Each row was made from one path, in order. Every step used is in the known rows, and no mark comes twice. Write each row's path.
Known rows:
zubi -> zabeb -> pafar:  .40  .03 -.21  .32 -.11  .08 -.15  .00  .01 -.08 -.15  .08 -.16 -.19  .06  .20  .15  .28 -.16 -.24 -.09  .22  .03  .20  .39  .03 -.11  .02 -.05  .08 -.31  .36  .28  .09 -.08 -.05 -.12
lipug -> bove -> kibeli:  .46 -.08  .12  .28 -.04  .07  .00 -.05 -.04  .04 -.09  .06  .01 -.16  .04  .27  .18  .18 -.20 -.39 -.19  .34  .24 -.29  .16  .15  .02  .04 -.21 -.16 -.12 -.01 -.02  .08 -.02  .19  .05
pafar -> robek:  .28  .07  .09  .23 -.04  .07 -.09 -.06 -.11  .01 -.22  .11 -.03 -.27  .12  .33  .01  .28 -.13 -.37 -.10  .28  .07 -.04  .24 -.16 -.03  .10 -.10 -.05  .09  .17  .04  .04  .03  .03  .10
duda -> bove -> baro:  .28  .01  .02  .34 -.08  .20 -.01 -.06 -.05  .13 -.24  .02 -.05  .07 -.21  .20  .13  .04 -.29 -.35 -.38  .33 -.11 -.23  .26  .08  .13 -.04 -.17 -.17 -.15  .22  .15 -.01 -.04  .23  .06
kibeli -> pafar -> robek:  .26  .00  .22  .25 -.03  .04 -.13 -.01 -.20 -.07 -.14  .23 -.11 -.13  .17  .28 -.10  .46 -.12 -.19 -.17  .37  .14 -.02  .26 -.21 -.07  .10 -.05 -.02  .10 -.12 -.03 -.02 -.01 -.04  .31
lupuf -> bove:  .56 -.09 -.05  .20 -.04  .12 -.04 -.06 -.08 -.08 -.22  .15  .04 -.01 -.01  .03  .15  .23 -.07 -.29 -.15  .13  .14 -.10  .07 -.04 -.01 -.05 -.19 -.01 -.12  .14  .24  .18 -.03  .17 -.08
baro -> bove -> lipug:  .38 -.01  .00  .32 -.16  .05 -.06 -.05 -.08  .09 -.30  .07 -.10 -.04 -.13  .18  .16 -.09 -.14 -.40 -.11  .14  .18 -.23  .04 -.03 -.12 -.15  .12 -.15  .05  .05  .10  .17 -.13  .17 -.02
poral -> pafar -> miko -> sodur:  .39 -.23  .01  .37  .07  .27 -.03 -.21  .01  .09 -.06  .07 -.07 -.21  .15  .37 -.21 -.02 -.15 -.24 -.05  .19  .06  .02  .23 -.19  .03  .00  .03 -.01  .04  .08  .00  .08  .17  .02  .13
robek -> pafar -> zabeb:  .30 -.24  .01  .24 -.01  .04 -.09 -.05 -.27 -.10 -.18  .08 -.16 -.25  .17  .30 -.05  .28 -.10 -.21 -.02  .10 -.12  .02  .23 -.15 -.14 -.02 -.15  .08 -.05  .33  .01 -.17 -.03  .08  .31
lipug -> bove -> kibeli -> pafar -> miko -> sodur:  .45 -.10  .29  .39 -.01  .06 -.13 -.11 -.04 -.01 -.08  .11 -.21 -.29  .25  .24 -.11  .28 -.34 -.25 -.19  .35  .30 -.23  .20  .01  .08  .05 -.07 -.15 -.05 -.34 -.16  .01  .06  .09  .30
zabeb -> zubi:  .40  .03  .01  .20 -.08  .12 -.13 -.01 -.07 -.04 -.13 -.06 -.05  .07  .09  .21  .05  .27 -.21 -.37 -.24  .15  .15 -.16  .22 -.06 -.25 -.02 -.15 -.05  .02  .48  .15 -.04 -.08 -.04 -.02
duda -> bove -> lupuf -> zubi -> zabeb -> pafar -> poral:  .31  .24 -.13  .23 -.13  .01 -.27 -.02  .01 -.05 -.33  .03 -.23  .03 -.20 -.03  .15  .26 -.38 -.22 -.42  .22  .11  .02  .27  .04 -.04  .05 -.14  .04 -.40  .59  .17  .06  .15  .09  .09
poral -> pafar -> miko:  .37 -.27  .05  .27 -.06  .23  .05 -.20 -.09  .11 -.08 -.04 -.04 -.14  .08  .44 -.07 -.09  .00 -.18 -.18  .18  .06 -.06  .17 -.15 -.01  .02 -.10  .02  .01  .20 -.10  .10  .11  .09  .20
duda -> bove -> lupuf -> zubi:  .41  .11 -.02  .23 -.05  .15 -.19 -.06 -.02 -.04 -.27  .07 -.03  .31 -.25 -.05  .16  .12 -.26 -.31 -.33  .30  .09 -.19  .07  .00  .01  .01 -.21 -.10 -.11  .44  .21 -.03  .10  .26  .12
robek -> pafar -> zabeb -> zubi -> lupuf -> bove -> duda:  .46 -.19  .01  .04 -.13 -.06 -.09 -.06 -.32 -.20 -.26  .08 -.21 -.19  .18  .17 -.04  .15 -.09 -.29 -.30  .06  .16  .04  .17 -.01 -.13 -.03 -.13  .04 -.23  .58  .16 -.14  .05  .11  .21
bove -> lupuf -> zubi:  .50  .13 -.20  .16 -.08  .07 -.15 -.09  .00 -.02 -.19  .03  .02  .23 -.05 -.05  .07  .07  .02 -.35 -.27  .33  .28 -.24 -.04 -.08 -.07  .00 -.19 -.10 -.04  .38  .24 -.06  .22  .14  .15
zabeb -> zubi -> lupuf -> bove -> lipug:  .59  .09 -.01  .13 -.12  .06 -.12 -.11 -.03  .06 -.21  .16 -.04  .01 -.03  .04  .19 -.04 -.13 -.31 -.27  .13  .31 -.11  .07  .07 -.15 -.05  .03 -.10 -.27  .55  .32  .13  .00  .12 -.18
duda -> bove:  .32 -.03  .09  .32 -.02  .23 -.16 -.02 -.06  .01 -.23  .09 -.08  .08 -.20  .14  .15  .28 -.37 -.25 -.20  .20 -.11 -.07  .22  .00  .01  .01 -.15 -.08 -.06  .34  .17  .01 -.11  .17  .01
bove -> lupuf:  .39  .09 -.19  .21 -.08  .15 -.11 -.08 -.01  .09 -.14  .00 -.06  .05  .02  .13  .05 -.01 -.06 -.36 -.32  .34  .20 -.27  .09  .05 -.04 -.02 -.05 -.18 -.07  .35  .25 -.04  .14  .03  .24
kibeli -> pafar -> zabeb:  .22 -.12  .14  .31 -.08  .09 -.14 -.01 -.26 -.08 -.13  .09 -.20 -.11  .17  .22 -.04  .32 -.14 -.11 -.20  .26  .07  .02  .15 -.20 -.05  .08 -.11  .02 -.05  .09  .02 -.13  .08 -.05  .34
kibeli -> pafar:  .37 -.11  .07  .27 -.06  .09 -.15  .00 -.14 -.05 -.07  .14 -.09  .06  .08  .14  .00  .39 -.09 -.12 -.22  .32  .11 -.06  .20 -.16 -.10  .02 -.05 -.04  .02 -.10  .13 -.04 -.09 -.04  .25
zubi -> zabeb:  .46 -.07 -.24  .30 -.12  .13 -.15  .05  .04  .05 -.15  .00 -.05 -.18  .04  .06  .19  .21 -.07 -.18 -.07  .29  .02  .07  .20 -.04 -.06  .06 -.10  .03 -.23  .38  .32  .04 -.09 -.01 -.01
lipug -> bove -> lupuf:  .42  .04 -.05  .26 -.08  .08 -.08  .01 -.04 -.04 -.07 -.03 -.10 -.07  .03  .08  .02  .26 -.16 -.37 -.25  .29  .34 -.32  .14  .13  .03  .08 -.13 -.25 -.09  .08  .11  .09  .07  .16  .14
baro -> bove -> lupuf -> zubi:  .47  .09 -.10  .25 -.22  .01 -.17 -.07 -.02 -.10 -.27  .06 -.02  .20 -.09 -.05  .10  .06 -.10 -.41 -.23  .12  .33 -.21 -.05 -.07 -.12 -.09 -.10 -.14  .11  .07  .23  .11  .09  .23  .14
zabeb -> pafar -> kibeli:  .29  .16  .15  .28  .04  .03 -.16 -.16 -.09 -.10 -.19  .11 -.12 -.23  .18  .47  .04  .21 -.18 -.37 -.20  .18  .07  .12  .42 -.08 -.10 -.05 -.19  .05 -.13  .30  .02  .00  .01 -.07  .10
poral -> pafar -> zabeb:  .21 -.27  .01  .33 -.01  .23  .09 -.08 -.18  .06 -.08  .05 -.01 -.18  .09  .45  .00 -.02 -.03 -.22 -.11  .19  .01  .06  .18 -.17  .01  .09 -.12  .06 -.11  .31 -.01  .02  .16  .05  .17
robek -> pafar:  .44 -.22 -.10  .19  .04  .03 -.12 -.04 -.15 -.08 -.13  .13 -.05 -.07  .08  .23  .00  .33 -.05 -.23 -.03  .14 -.07 -.06  .26 -.07 -.20 -.09 -.08  .03  .02  .17  .10 -.10 -.18  .10  .21
baro -> bove -> lupuf -> zubi -> zabeb:  .51  .08 -.21  .28 -.29 -.01 -.21  .00  .05 -.07 -.29  .03 -.06  .10 -.06 -.13  .16  .06 -.08 -.34 -.17  .13  .31 -.06 -.01 -.03 -.12 -.03 -.07 -.09 -.05  .18  .29  .15  .03  .21  .12
miko -> pafar -> zabeb -> zubi -> lupuf -> bove -> kibeli:  .47  .07 -.03  .30  .08  .12 -.10 -.17 -.14  .11 -.25  .21 -.13 -.42  .19  .23  .08  .00 -.25 -.39 -.25  .19  .23  .02  .14  .04 -.06 -.04 -.21  .03 -.31  .34  .22 -.04  .11  .01  .14

Write each row's path:
 .50  .15 -.03  .27 -.06 -.05 -.21 -.05  .01 -.19 -.24  .11 -.05 -.14  .10  .12  .15  .28 -.07 -.25 -.09  .22  .11  .27  .26 -.17 -.13  .05 -.29  .19 -.28  .47  .15  .04  .02  .03 -.02
lupuf -> zubi -> zabeb -> pafar -> kibeli
 .40 -.11  .03  .19 -.08  .03 -.02  .03 -.14 -.10 -.11 -.08 -.16 -.05 -.02  .12  .03  .29 -.10 -.35 -.28  .39  .30 -.27  .11  .04  .09  .07 -.19 -.22 -.05  .05  .07  .02 -.01  .16  .02
lipug -> bove -> duda
 .28  .05 -.08  .38  .10  .16 -.14 -.04 -.20  .03 -.21  .02 -.23 -.32  .20  .28 -.11  .27 -.28 -.39 -.14  .17  .11  .03  .23 -.17 -.15  .01 -.24  .07 -.08  .34  .11 -.14 -.01 -.12  .15
miko -> pafar -> zabeb -> zubi
 .56  .04 -.13  .20 -.18  .09 -.02 -.15  .04  .14 -.19  .21  .07 -.09 -.07  .00  .16 -.06  .00 -.28 -.34  .25  .17 -.09  .08  .11  .13 -.04 -.08 -.19 -.33  .14  .45  .19  .10  .22 -.06
zubi -> lupuf -> bove -> baro
 .31 -.16 -.11  .13  .00 -.07 -.18 -.03 -.16  .03 -.20  .05 -.16 -.19  .09  .21 -.08  .42 -.12 -.17 -.19  .08 -.03 -.05  .28 -.14 -.24 -.05 -.09  .05 -.09  .27 -.03 -.05 -.05 -.02  .32
robek -> pafar -> poral
 .39  .00  .07  .10 -.22  .03 -.07 -.06 -.21 -.08 -.27 -.02 -.19 -.17  .12  .12  .09  .01 -.15 -.34 -.42  .15  .26  .00  .06 -.03 -.01  .05 -.17 -.05 -.25  .71  .26 -.04  .21  .07  .01
pafar -> zabeb -> zubi -> lupuf -> bove -> duda
 .37  .08  .06  .22 -.25  .04 -.01 -.10 -.14  .01 -.23  .01 -.10 -.21  .14  .17  .08 -.03 -.16 -.36 -.42  .11  .18 -.02  .14  .05  .01  .02 -.18 -.09 -.30  .55  .26  .02  .19  .10  .02
pafar -> zabeb -> zubi -> lupuf -> bove -> baro
 .30 -.19  .04  .19 -.07  .01 -.11 -.01 -.29 -.19 -.18  .01 -.20 -.20  .25  .35 -.07  .34 -.20 -.28 -.10  .01 -.02  .00  .29 -.14 -.27 -.02 -.15  .10 -.02  .51 -.04 -.21 -.08  .01  .28
robek -> pafar -> zabeb -> zubi
 .53  .09 -.17  .25 -.11 -.01 -.21 -.03  .02 -.20 -.20  .13 -.07  .03 -.03  .01  .17  .35 -.05 -.22 -.05  .21  .12  .20  .21 -.13 -.14  .05 -.21  .15 -.26  .36  .26  .06 -.03  .08 -.21
lupuf -> zubi -> zabeb -> pafar
 .32  .01  .06  .30  .04  .18 -.10 -.05 -.06  .14 -.31  .09 -.11  .08 -.29  .17  .25 -.01 -.30 -.28 -.20  .33 -.07 -.21  .14  .03  .01 -.04  .01 -.11 -.18  .43  .10  .01 -.11  .22 -.02
duda -> bove -> lipug
 .44  .17 -.08  .25 -.10 -.05 -.19 -.01 -.01 -.22 -.25  .17 -.06 -.13  .04  .12  .11  .39 -.09 -.28 -.01  .24  .13  .26  .28 -.17 -.11  .10 -.19  .16 -.18  .33  .15  .07  .02  .07 -.14
lupuf -> zubi -> zabeb -> pafar -> robek
 .34 -.02  .25  .26 -.14  .05 -.13 -.10 -.18  .09 -.12  .14 -.13 -.17  .22  .30  .12 -.01 -.22 -.24 -.40  .32  .20 -.07  .17  .04 -.13  .05 -.08 -.05 -.22  .34  .07 -.17  .18 -.08  .38
bove -> kibeli -> pafar -> zabeb -> zubi -> lupuf
 .47 -.24  .06  .17 -.07  .03 -.14 -.16 -.17 -.05 -.21 -.03 -.17 -.20  .17  .32 -.13  .25 -.08 -.16 -.11  .09 -.06 -.07  .20 -.12 -.17 -.08 -.13  .04  .05  .23 -.10 -.10 -.08  .11  .38
robek -> pafar -> miko
 .37 -.08  .01  .21 -.21  .03 -.06 -.02 -.13 -.08 -.27 -.04 -.18  .04 -.06  .16  .06  .03 -.12 -.43 -.30  .23  .22 -.17  .07 -.03 -.04 -.11 -.02 -.17  .13  .01  .19  .09 -.05  .14  .09
baro -> bove -> duda
 .47 -.08  .26  .21 -.09  .04 -.01 -.06 -.28 -.10 -.24  .15 -.07 -.13  .25  .25  .15  .09 -.16 -.32 -.37  .19  .26 -.18  .14  .02 -.11 -.02 -.19  .05 -.22  .20 -.03 -.04  .11  .06  .28
lupuf -> bove -> kibeli -> pafar -> zabeb -> zubi
 .31  .10 -.10  .36  .06  .13 -.21 -.09 -.13  .09 -.17  .10 -.22 -.36  .15  .19 -.06  .21 -.27 -.31 -.16  .18  .13  .13  .20 -.09 -.10  .03 -.18  .00 -.17  .42  .26 -.12  .05 -.12  .09
miko -> pafar -> zabeb -> zubi -> lupuf
 .46  .09  .02  .18 -.17  .09 -.22 -.06 -.01  .04 -.09  .06 -.04  .01  .03  .10  .10  .21 -.22 -.27 -.28  .12  .19 -.01  .18  .02 -.22  .02 -.06 -.11 -.11  .60  .36  .00  .00 -.04 -.08
zabeb -> zubi -> lupuf
 .21 -.19  .07  .28 -.04  .21  .07 -.04 -.21 -.01 -.07  .00 -.04 -.13  .17  .48 -.03  .01 -.11 -.30 -.19  .10  .09  .00  .25 -.15 -.14  .08 -.12  .08 -.09  .49 -.04 -.02  .12 -.03  .11
poral -> pafar -> zabeb -> zubi
 .24  .00  .37  .30  .02  .12 -.10 -.05 -.17  .06 -.26  .23 -.07 -.12 -.05  .37  .14  .19 -.38 -.27 -.31  .44 -.02 -.13  .32  .03  .03  .05 -.07 -.06 -.08  .00 -.10 -.07 -.04  .11  .36
duda -> bove -> kibeli -> pafar -> robek
 .43  .12 -.09  .31  .06  .08 -.11 -.13 -.16  .12 -.29  .21 -.22 -.36  .08  .14  .03  .01 -.19 -.34 -.17  .19  .25  .01  .10 -.03 -.05 -.06 -.09  .01 -.34  .42  .23 -.02  .05  .02 -.01
miko -> pafar -> zabeb -> zubi -> lupuf -> bove -> lipug
 .57  .10 -.31  .20 -.16  .05 -.18 -.01  .08 -.01 -.20  .01  .00  .12 -.02 -.15  .16  .05  .04 -.29 -.22  .37  .26 -.08  .00 -.04 -.05  .07 -.16 -.03 -.23  .50  .32 -.01  .14  .11  .12
bove -> lupuf -> zubi -> zabeb
 .38 -.18  .08  .22 -.11  .19  .04 -.10 -.18 -.03 -.10  .17  .02 -.19  .11  .30  .05 -.02 -.10 -.22 -.23 -.01  .18  .12  .17 -.08 -.06  .07 -.09  .07 -.26  .49  .14  .13  .17  .08  .02
poral -> pafar -> zabeb -> zubi -> lupuf -> bove
 .42  .05 -.08  .22  .02  .09 -.11 -.10 -.22  .00 -.27  .13 -.28 -.34  .13  .10 -.05  .10 -.17 -.38 -.34  .25  .30  .07  .11 -.05  .01 -.03 -.23 -.01 -.26  .41  .30 -.09  .11 -.03  .09
miko -> pafar -> zabeb -> zubi -> lupuf -> bove -> duda
 .53  .16 -.18  .20 -.21 -.01 -.19 -.15  .03 -.10 -.26 -.07 -.21 -.04  .07  .05  .02  .03 -.04 -.25 -.29  .26  .28 -.01  .11 -.03 -.05  .02 -.15  .03 -.25  .51  .13  .00  .22  .09  .14
bove -> lupuf -> zubi -> zabeb -> pafar -> miko
 .37 -.02 -.02  .33 -.15  .04  .08  .00 -.04  .01 -.08 -.03 -.06 -.12  .00  .19  .02  .23 -.10 -.39 -.27  .34  .21 -.32  .22  .10  .11  .05 -.20 -.26 -.11 -.14  .05  .10 -.03  .23  .02
lipug -> bove -> baro
 .43  .27 -.20  .20 -.12 -.03 -.17 -.04  .01 -.15 -.26  .11 -.10 -.10  .10  .09  .06  .16 -.04 -.36 -.19  .34  .28  .05  .25 -.04 -.04  .11 -.09  .03 -.21  .43  .18  .03  .19  .08  .10
bove -> lupuf -> zubi -> zabeb -> pafar -> robek
 .52  .09  .26  .12 -.16 -.02 -.14 -.11 -.12 -.04 -.19  .30 -.01 -.18  .18  .19  .11  .15 -.21 -.30 -.37  .24  .36 -.06  .21  .09 -.14  .04 -.04 -.04 -.18  .18  .14  .06  .08  .02  .17
zabeb -> zubi -> lupuf -> bove -> kibeli -> pafar -> robek
 .35  .02  .18  .23 -.25  .00 -.04 -.04 -.22 -.07 -.16  .15 -.17 -.09  .21  .14 -.01  .16 -.13 -.20 -.45  .20  .25 -.01  .17 -.03 -.03  .04 -.11 -.07 -.26  .20  .18 -.04  .16  .05  .26
kibeli -> pafar -> zabeb -> zubi -> lupuf -> bove -> baro
 .33 -.08  .24  .31  .02  .16 -.12 -.06 -.12  .07 -.20  .20 -.06  .08 -.11  .26  .21  .13 -.35 -.22 -.36  .40 -.03 -.20  .24  .10  .00 -.02 -.09 -.07 -.14  .04  .00 -.08 -.04  .13  .30
duda -> bove -> kibeli -> pafar
 .37  .12 -.08  .33 -.05  .03 -.17 -.05 -.01 -.06 -.20  .08 -.13 -.38  .19  .34  .13  .22 -.14 -.25 -.12  .23  .04  .27  .45 -.02 -.09  .02 -.13  .14 -.32  .44  .14  .03 -.04 -.11  .05
zubi -> zabeb -> pafar -> kibeli
 .38 -.04  .35  .30 -.16 -.02 -.10 -.03 -.17 -.04 -.04  .12 -.18 -.24  .21  .24  .09  .25 -.32 -.24 -.32  .26  .35 -.12  .21  .14 -.06  .16 -.15 -.13 -.24  .11 -.04 -.05  .10  .06  .24
lipug -> bove -> kibeli -> pafar -> zabeb -> zubi -> lupuf
 .41  .06  .09  .20 -.17  .05 -.08 -.09 -.16  .04 -.28  .08 -.14 -.22  .07  .14  .15 -.08 -.17 -.30 -.27  .09  .22 -.02  .04 -.01 -.07  .01 -.05 -.04 -.32  .72  .20  .02  .16  .08 -.05
pafar -> zabeb -> zubi -> lupuf -> bove -> lipug
 .37  .05 -.10  .29 -.20  .08 -.14 -.05 -.04  .01 -.23  .03 -.11  .03 -.01  .11  .06  .01 -.19 -.40 -.25  .13  .26 -.27  .07  .04 -.08 -.10  .03 -.21  .09  .04  .23  .14  .04  .12  .19
baro -> bove -> lupuf
 .27 -.15  .05  .28 -.10  .21  .00 -.10 -.15  .07 -.03  .08 -.04 -.18  .13  .40  .03 -.03 -.12 -.22 -.21  .08  .14  .13  .22 -.08 -.13  .11 -.05  .03 -.17  .56  .11  .02  .17 -.02  .09
poral -> pafar -> zabeb -> zubi -> lupuf
 .25 -.03  .05  .22 -.09  .00 -.21  .00 -.15  .05 -.13  .08 -.19 -.08  .10  .12 -.07  .46 -.16 -.07 -.36  .27  .18 -.05  .21 -.21 -.16  .05 -.05 -.01 -.08  .01 -.01  .00  .06 -.15  .35
kibeli -> pafar -> poral
